Each row was made from one path, in order. Every step used is in the known rows, and no mark comes twice. Write each row's path.
Known rows:
vesi/pago: 0  6  11  -6  -4  -13  23  -6  7  -5  -6  3  0  7  11  -1  13  9  -1  6  4  1  9  -12  -29  3  4  11  12  12  -19  4  -11  6  5  -25  -3  8  2  7  -1  5  0  -1  18  -11  -5  1  -25  -4  -11  14  -2  -6  0  0  3
sumeve/luful: 1  -3  -7  15  5  -2  -10  -1  5  -21  -23  15  6  -12  -12  2  22  2  -11  12  4  -6  -4  -4  -28  -10  4  24  1  -3  -13  3  3  7  3  -17  3  1  3  6  -8  15  -14  12  18  -3  -7  0  -10  -2  -20  3  -5  -2  -6  -1  7
luful/sumeve/pago/vesi: 0  21  0  10  -19  -1  13  -6  9  -3  -11  -10  22  8  -14  1  11  0  1  12  1  1  -4  -15  -12  -9  8  -31  -3  4  -24  -2  -8  14  -7  27  18  13  -2  8  -6  15  -4  13  7  -5  -8  5  -23  -2  -38  15  -21  -1  -4  1  10
bugim/pago/nobeke/feres: -12  19  0  0  4  19  8  25  -8  11  -2  16  9  17  -6  -13  15  11  8  -12  10  4  11  3  -17  -15  8  -12  -1  38  -18  -5  -13  -1  7  -19  20  8  3  15  -2  12  -9  1  1  5  -9  3  -19  6  1  -2  -5  -3  5  -2  4
vesi/boza/tuses: 10  11  6  10  -4  -12  7  -18  12  3  -8  42  2  -17  17  -13  21  2  -5  -27  3  -9  8  -5  -14  5  -1  -7  -8  11  1  3  -3  11  5  -9  13  3  5  8  0  20  -1  15  -11  -9  -9  -1  -16  6  -13  7  -8  -9  -2  1  2
bibi/boza/vesi: -7  -19  -5  -14  -1  10  38  -22  -4  13  -3  17  -6  -24  2  -6  17  5  -1  3  8  -3  5  -1  0  6  3  14  20  -2  -7  7  -6  -5  4  -8  6  13  0  13  -7  10  -14  0  7  -13  -7  3  23  -6  8  10  -5  -5  -7  1  7
bugim/pago/tuses/boza/vesi: 1  -5  1  -15  0  8  -31  -2  -9  20  2  21  -1  -5  0  -14  12  -1  15  -12  4  8  9  0  23  14  7  -4  -12  13  -30  -6  -18  -20  -6  -9  17  19  4  1  3  2  -9  1  25  -12  -8  -9  -7  1  34  -17  -17  3  5  -8  3
bovus/boza: 1  -3  11  5  -2  12  38  -9  -6  5  -2  12  -9  -1  -2  -2  20  2  9  -2  6  -5  -4  -7  -30  1  -1  16  0  6  -16  11  13  5  5  -21  -2  1  3  7  -2  0  -11  6  13  -8  -10  4  14  0  -17  11  -2  2  -17  -1  6
bibi/boza: -9  -19  2  -7  -3  8  28  -14  1  10  5  14  -3  -21  -8  -4  15  4  -7  1  6  -4  5  -6  -21  6  5  21  9  2  -20  11  -3  5  4  -11  3  15  3  9  -2  8  -7  2  14  -11  -11  4  6  -7  -11  10  -6  2  -9  3  5
luful/sumeve/pago: -2  7  -3  14  -13  -5  12  -7  10  3  -20  2  18  6  -16  0  14  -2  -8  1  2  -2  0  -8  -10  -5  5  -20  15  9  -21  3  -9  15  -5  11  15  9  -5  9  -2  13  -9  11  26  -5  -7  6  -21  -1  -40  14  -17  4  -8  1  8
kopiza/bugim/pago: -5  2  -6  -14  1  25  16  -2  -3  15  -10  1  8  -1  -6  -11  15  4  4  -27  6  -6  -4  -4  -11  6  14  12  -12  17  -32  -11  -10  2  11  -11  19  0  -3  5  -1  -6  -12  4  28  -3  1  1  -29  -1  -25  2  -11  -2  -11  -1  3
kopiza/bugim: -1  -7  -1  -7  -1  9  17  -6  -1  -1  -19  2  5  -7  -5  -3  18  4  1  -19  7  -9  -4  -9  -29  -2  9  15  6  16  -25  0  3  9  6  -16  14  3  -2  5  1  -6  -11  2  21  -2  -6  2  -17  0  -36  18  -3  2  -15  -1  6
bovus/boza/vesi: 2  -6  5  -5  -1  10  29  -17  -11  10  -15  16  -10  -7  6  -2  20  2  17  -1  8  -3  -5  -4  -9  -5  -2  12  13  3  -6  2  11  -6  4  -19  0  -1  1  11  -6  -2  -20  -1  5  -10  -7  4  27  2  2  9  -2  -3  -18  -3  7
bovus/boza/vesi/pago/tuses: 10  2  10  -2  -4  -6  -27  -24  -2  5  1  4  -12  9  14  -4  14  7  25  18  7  6  8  -12  -12  13  -4  1  16  -3  -8  4  6  -4  2  -29  8  2  3  4  -1  -10  -12  -7  8  -18  -1  -3  6  -4  9  7  -3  -1  1  -9  7
kopiza/bugim/pago/tuses/boza: -1  -5  -4  -9  -2  16  -34  2  -5  16  1  8  0  -6  -10  -17  8  2  17  -33  3  0  2  -6  -1  18  14  5  -24  20  -46  -10  -17  -3  1  -12  19  17  4  -2  8  -16  -8  3  34  -6  -6  -9  -38  -4  -3  -9  -15  11  -2  -7  2
boza/vesi/pago: 2  2  8  -15  -3  -12  18  -17  2  -5  -12  5  -2  2  15  -1  17  10  1  9  6  6  9  -9  -8  0  3  3  22  7  -7  0  -12  -6  4  -29  0  4  -1  7  -5  7  -9  -5  5  -14  2  1  0  -2  13  11  0  -11  3  -3  6
feres/nobeke: 7  -13  1  7  2  -10  26  3  2  -4  -15  22  9  -2  -12  6  18  0  -15  -17  8  1  5  -9  -29  -4  -4  -3  11  22  -8  9  2  3  -3  -14  -9  13  3  9  -3  -2  -10  1  20  -1  -6  5  4  -1  -30  7  -4  -2  1  5  10
bugim/pago/vesi: -7  17  4  -7  -4  13  20  0  -2  9  7  -6  10  13  -5  -8  14  5  4  -3  2  2  0  -7  -11  -1  9  -5  -24  13  -29  -9  -12  -3  6  8  16  14  6  6  -7  12  -10  10  6  -7  -8  3  -21  0  1  -2  -14  -7  -3  -1  3
bovus/boza/vesi/pago/nobeke: 7  6  5  -13  -2  10  21  -16  -8  4  -11  13  -19  7  15  -7  15  10  22  6  11  7  8  -10  -18  -12  -5  -2  15  14  6  -2  4  5  0  -37  2  -6  3  14  -7  -2  -18  -12  -13  -9  -4  -2  12  2  17  15  2  -9  1  -5  5
bugim/pago/nobeke: -3  12  -3  -7  4  26  -9  1  -5  9  -4  13  3  6  -9  -15  13  6  -3  -18  8  5  9  -3  -14  -14  5  -4  -11  33  -17  -8  -6  4  -3  -10  10  4  4  10  -7  7  -15  4  6  2  -10  -3  -21  4  -1  1  -9  -4  3  -1  3
bibi/boza/vesi/pago/nobeke/feres: -12  1  1  -17  -3  4  31  2  -8  12  -2  9  -7  -3  10  -7  14  16  15  15  13  5  19  -1  -6  -9  4  -5  30  14  0  5  -19  -5  13  -36  11  12  4  19  -6  11  -1  -16  -19  -9  -2  2  9  0  23  10  4  -7  12  -3  6
bovus/boza/tuses/pago/nobeke/feres: 0  23  17  -2  -4  -5  -15  9  -4  12  12  17  -9  10  0  -11  16  7  12  -18  11  -11  3  1  -22  -13  -3  -22  7  24  -6  2  4  1  7  -32  0  3  8  18  5  17  -5  13  -23  0  -10  4  -5  4  -12  0  2  -1  -5  -5  13
tuses/pago/bugim: 2  5  3  -6  0  1  -52  -14  6  -9  -11  7  2  20  -6  -9  9  11  -14  4  7  -1  -3  -1  -21  -6  2  6  7  5  -16  -7  3  -8  -8  -17  1  7  -1  0  8  5  -4  12  8  -6  -6  -1  -20  7  -28  3  -8  0  -13  -3  8
boza/tuses/pago: 2  13  9  -6  -5  -24  -19  -14  11  4  1  12  1  -1  -2  -6  16  4  -17  -17  4  -13  3  -5  -10  5  0  -7  6  11  -17  -2  -3  -4  1  -12  -3  11  3  9  5  20  -2  20  1  -11  -7  4  -24  -3  -16  3  -6  -6  -8  -1  13
luful/sumeve/pago/vesi/boza/bibi: 7  33  -2  11  -25  -10  20  -24  22  5  -2  16  18  7  1  1  9  1  -7  8  3  0  4  -14  -2  -11  5  -31  -11  10  -11  -2  -18  13  -10  32  17  0  2  5  -5  22  2  20  -16  -6  -7  4  -42  12  -25  14  -29  -3  8  7  6
kopiza/bugim/pago/tuses/boza/bibi: 3  -6  -6  -27  -4  -6  -10  -6  6  18  7  17  3  -7  -8  -10  3  2  -1  -29  7  2  2  -3  17  9  14  6  -25  34  -50  -9  -18  -3  -2  -7  20  10  7  -5  9  -7  -5  10  29  -2  -5  -5  -50  4  1  -4  -20  9  0  -4  4
sumeve/pago/nobeke: -3  9  -2  12  -5  16  -20  -11  7  -2  -26  8  7  -4  -17  -7  13  5  -8  -9  14  8  10  -8  -26  -26  3  -15  7  26  -15  0  -1  30  -15  3  -3  1  2  12  -7  8  -14  4  5  3  -10  1  -9  3  -18  15  -8  -2  -1  -2  10
bibi/boza/vesi/pago/nobeke: -3  -8  -2  -23  -3  7  14  -22  -1  7  -2  12  -12  -12  8  -9  12  13  4  10  11  7  16  -7  -9  -5  0  2  20  11  0  1  -14  3  2  -21  2  9  4  16  -8  11  -7  -13  -15  -11  -4  -1  4  -7  18  12  0  -10  14  -4  5

Which path is each row?
5  8  10  -7  -4  -22  -50  -15  12  0  -10  15  4  8  1  -13  9  6  -18  -19  5  -6  -3  2  -7  -4  -4  -13  -1  7  -14  -9  5  -1  -6  -15  10  12  0  3  10  9  0  15  -6  -7  -4  -1  -20  5  -29  3  -6  -5  -15  -6  10
boza/tuses/pago/bugim
-4  -10  1  -21  -4  -2  40  -28  1  8  1  6  -15  -11  10  -3  14  10  3  17  6  -1  12  -7  -2  9  4  17  22  -5  -6  5  -18  -6  9  -24  4  12  1  12  -5  9  -6  -9  2  -17  1  2  7  -7  13  11  -4  -9  2  -1  4
bibi/boza/vesi/pago
7  1  1  11  -15  -8  -39  -3  8  8  -7  6  11  -2  -20  -7  7  -5  10  0  0  5  5  -11  -2  12  8  -26  -1  12  -34  8  -13  12  -16  7  14  24  1  3  7  2  -3  8  33  -5  -13  -4  -24  -3  -19  2  -23  13  4  -2  5
luful/sumeve/pago/tuses/boza
7  5  9  3  -3  -17  -39  -12  9  -7  3  -4  -1  12  2  -5  11  9  5  15  4  7  15  -16  -29  12  1  3  9  8  -27  4  -5  8  -1  -22  11  11  4  1  2  -7  1  -3  13  -13  -5  -4  -30  -6  -7  11  -4  1  6  -5  4
vesi/pago/tuses
9  33  6  19  -25  -13  -5  -14  18  7  -4  19  18  -6  8  -10  15  -3  5  -12  -2  -5  0  -12  2  -2  1  -47  -18  -1  -3  -3  -14  23  -1  33  29  8  2  12  -5  24  1  21  -22  -9  -7  2  -32  5  -34  12  -22  -8  3  0  6
luful/sumeve/pago/vesi/boza/tuses
-2  -6  6  -11  -5  -13  -5  -24  13  14  20  11  -8  -16  1  -10  13  4  -14  -11  4  -15  5  -1  -1  12  1  4  7  0  -17  4  -9  -3  7  -5  -4  20  5  15  5  19  -2  19  1  -15  -7  5  -14  -10  -10  2  -7  -3  -8  0  11
bibi/boza/tuses/pago
7  15  10  9  -12  -8  1  -16  8  0  2  30  6  -10  19  -11  19  2  4  -20  1  -5  3  -9  -14  3  0  -19  -23  3  1  0  -1  10  5  11  21  10  11  8  -4  22  3  16  -29  -8  -11  0  -18  4  -7  11  -9  -13  1  0  4
pago/vesi/boza/tuses
-8  17  9  -5  -2  -7  9  18  1  -7  -1  4  2  20  4  -4  14  16  9  4  10  6  16  -6  -39  -14  5  -9  20  32  -10  3  -15  9  7  -39  4  7  5  15  -1  10  2  -9  -7  0  -4  0  -23  2  -2  14  4  -5  10  -2  4
vesi/pago/nobeke/feres
-3  -17  7  -20  -3  -4  25  -5  -8  2  -17  26  -2  -21  3  -5  18  2  5  -15  4  3  2  1  6  -5  5  5  4  13  -16  2  -13  -15  -7  -22  -1  15  3  6  1  8  -11  0  17  -8  -10  -3  14  3  22  0  -7  -2  -6  0  4
tuses/boza/vesi
-5  7  11  -12  -12  -13  0  -20  6  12  23  0  -7  -13  -3  -8  12  6  -11  -5  2  -11  2  -8  -3  9  3  -9  -7  -8  -21  1  -9  -3  6  16  4  26  10  14  1  25  5  18  -16  -14  -9  6  -16  -10  -6  4  -9  -6  -2  -2  13
bibi/boza/tuses/pago/vesi
7  -5  9  -26  -4  -4  5  -3  -6  -3  -11  20  -15  -6  9  -10  9  10  10  -8  7  13  15  -6  -7  -15  2  -7  6  24  -10  -2  -18  -1  -10  -31  -3  12  7  10  -2  6  -5  -12  0  -5  -7  -11  -2  2  35  6  -1  -8  15  -4  2
tuses/boza/vesi/pago/nobeke
-5  -15  7  -6  -5  -12  37  -19  7  18  8  25  -1  -30  3  -8  15  1  -9  -19  4  -8  3  -3  0  13  0  3  7  4  -15  12  -6  9  9  -9  11  16  5  14  -1  15  -5  10  4  -10  -10  3  5  -7  -10  13  -2  -5  -11  0  8
bibi/boza/tuses
10  8  18  -4  -5  -14  -41  -16  4  9  5  20  -9  13  8  -13  8  4  0  -15  6  -12  -13  1  -6  -4  -6  -9  -3  -2  -5  -5  14  0  -2  -24  4  5  2  6  11  2  -8  15  -3  -9  -5  2  -3  7  -33  4  -1  -1  -24  -8  8
bovus/boza/tuses/pago/bugim
5  -3  3  -19  -2  -18  -4  -5  7  17  10  22  2  -1  -12  -7  3  -1  -6  -17  5  6  10  -3  21  5  7  1  -18  35  -41  -1  -20  -6  -9  -8  9  14  11  -4  8  3  -5  12  27  -5  -11  -5  -35  6  21  -10  -22  7  6  -1  2
bugim/pago/tuses/boza/bibi
1  9  -3  4  1  9  -43  -5  1  9  4  4  8  10  -11  -11  13  4  3  -3  5  3  9  -7  -8  13  4  2  -6  16  -31  -3  -6  1  1  -5  22  14  2  0  0  -2  -10  6  21  -10  -8  0  -25  -2  -4  -5  -13  4  0  -5  4
bugim/pago/tuses
8  19  5  9  -7  -9  -36  -23  15  -1  0  32  -6  -4  15  -13  18  6  -11  -21  3  -15  8  -5  -17  5  0  -5  -2  6  0  -2  -8  -3  4  -6  -4  5  5  9  6  23  3  26  -15  -14  -7  -2  -31  3  -14  -2  -9  -7  1  1  7
vesi/boza/tuses/pago
11  14  7  7  -6  -9  -72  -26  16  0  -9  38  -3  4  13  -20  11  7  -9  -24  6  -9  2  1  -10  0  -3  -14  -6  1  4  -8  0  -2  -2  -10  9  4  1  2  10  16  4  19  -18  -10  -2  -6  -30  11  -28  2  -10  -6  -6  -4  4
vesi/boza/tuses/pago/bugim
1  -14  8  0  -3  -6  -35  1  -1  -1  0  16  1  -12  -10  -7  11  1  6  -5  3  5  8  -8  -18  10  4  6  -5  16  -33  9  -5  0  -10  -13  7  21  9  -1  7  -2  0  1  27  -5  -16  -8  -13  -3  6  -1  -10  8  0  -4  5
pago/tuses/boza
3  30  6  9  -4  -1  -49  4  8  2  0  37  -2  6  11  -18  18  10  0  -21  9  -9  16  0  -22  -9  -1  -25  9  27  9  -1  -13  2  5  -18  7  4  4  15  4  30  4  18  -35  -2  -10  -1  -29  9  -11  -2  -4  -7  13  -1  9
vesi/boza/tuses/pago/nobeke/feres
-2  -11  11  -26  -5  -16  33  -9  -1  0  -7  16  -11  -7  14  -4  14  7  12  -1  2  3  8  -5  4  2  6  3  12  9  -15  1  -23  -10  -3  -30  -6  15  5  7  2  9  -1  -6  15  -13  -4  -5  -2  -1  30  1  -5  -7  3  -2  2
tuses/boza/vesi/pago
1  22  12  -9  -9  -22  -22  -13  6  -2  11  0  4  6  -2  -6  13  5  -10  -8  1  -7  -1  -9  -9  0  1  -20  -11  3  -19  -6  -4  -4  0  10  5  18  8  7  0  19  -1  22  -11  -10  -9  6  -25  -3  -12  3  -8  -8  -6  -3  13
boza/tuses/pago/vesi
8  6  4  -3  -3  -17  -33  -23  1  -5  -9  -3  0  6  7  -4  13  10  9  21  6  10  16  -11  -7  13  -1  1  23  6  -15  0  -4  -3  -2  -24  13  11  0  1  -2  -4  -10  -7  9  -17  0  -4  -11  -4  15  6  -3  -3  9  -8  8
boza/vesi/pago/tuses
2  -6  -2  -9  -5  -8  -21  -31  1  6  6  3  -9  -7  6  -6  10  10  13  25  7  6  16  -10  0  24  0  8  20  -7  -15  7  -12  -3  4  -19  15  15  3  6  -2  1  -4  -13  1  -22  -1  -3  -2  -12  19  6  -6  -1  9  -6  6
bibi/boza/vesi/pago/tuses
0  17  3  12  -10  12  -1  -12  2  -6  -3  19  4  -1  7  -6  18  6  5  -1  3  1  4  -12  -33  -2  3  1  -18  3  -3  1  -3  4  3  10  13  6  7  6  -5  14  2  10  -15  -8  -13  -1  -17  5  -9  7  -12  -7  2  2  2
pago/vesi/boza
6  5  6  -7  -2  -2  -10  -7  6  -9  -8  6  -3  11  2  -7  11  12  -2  4  7  10  16  -12  -37  -13  1  0  10  24  -11  0  -3  14  -5  -31  1  4  5  11  -5  7  -3  -6  -3  -2  -7  -4  -25  0  -2  16  2  -6  13  -2  4
vesi/pago/nobeke
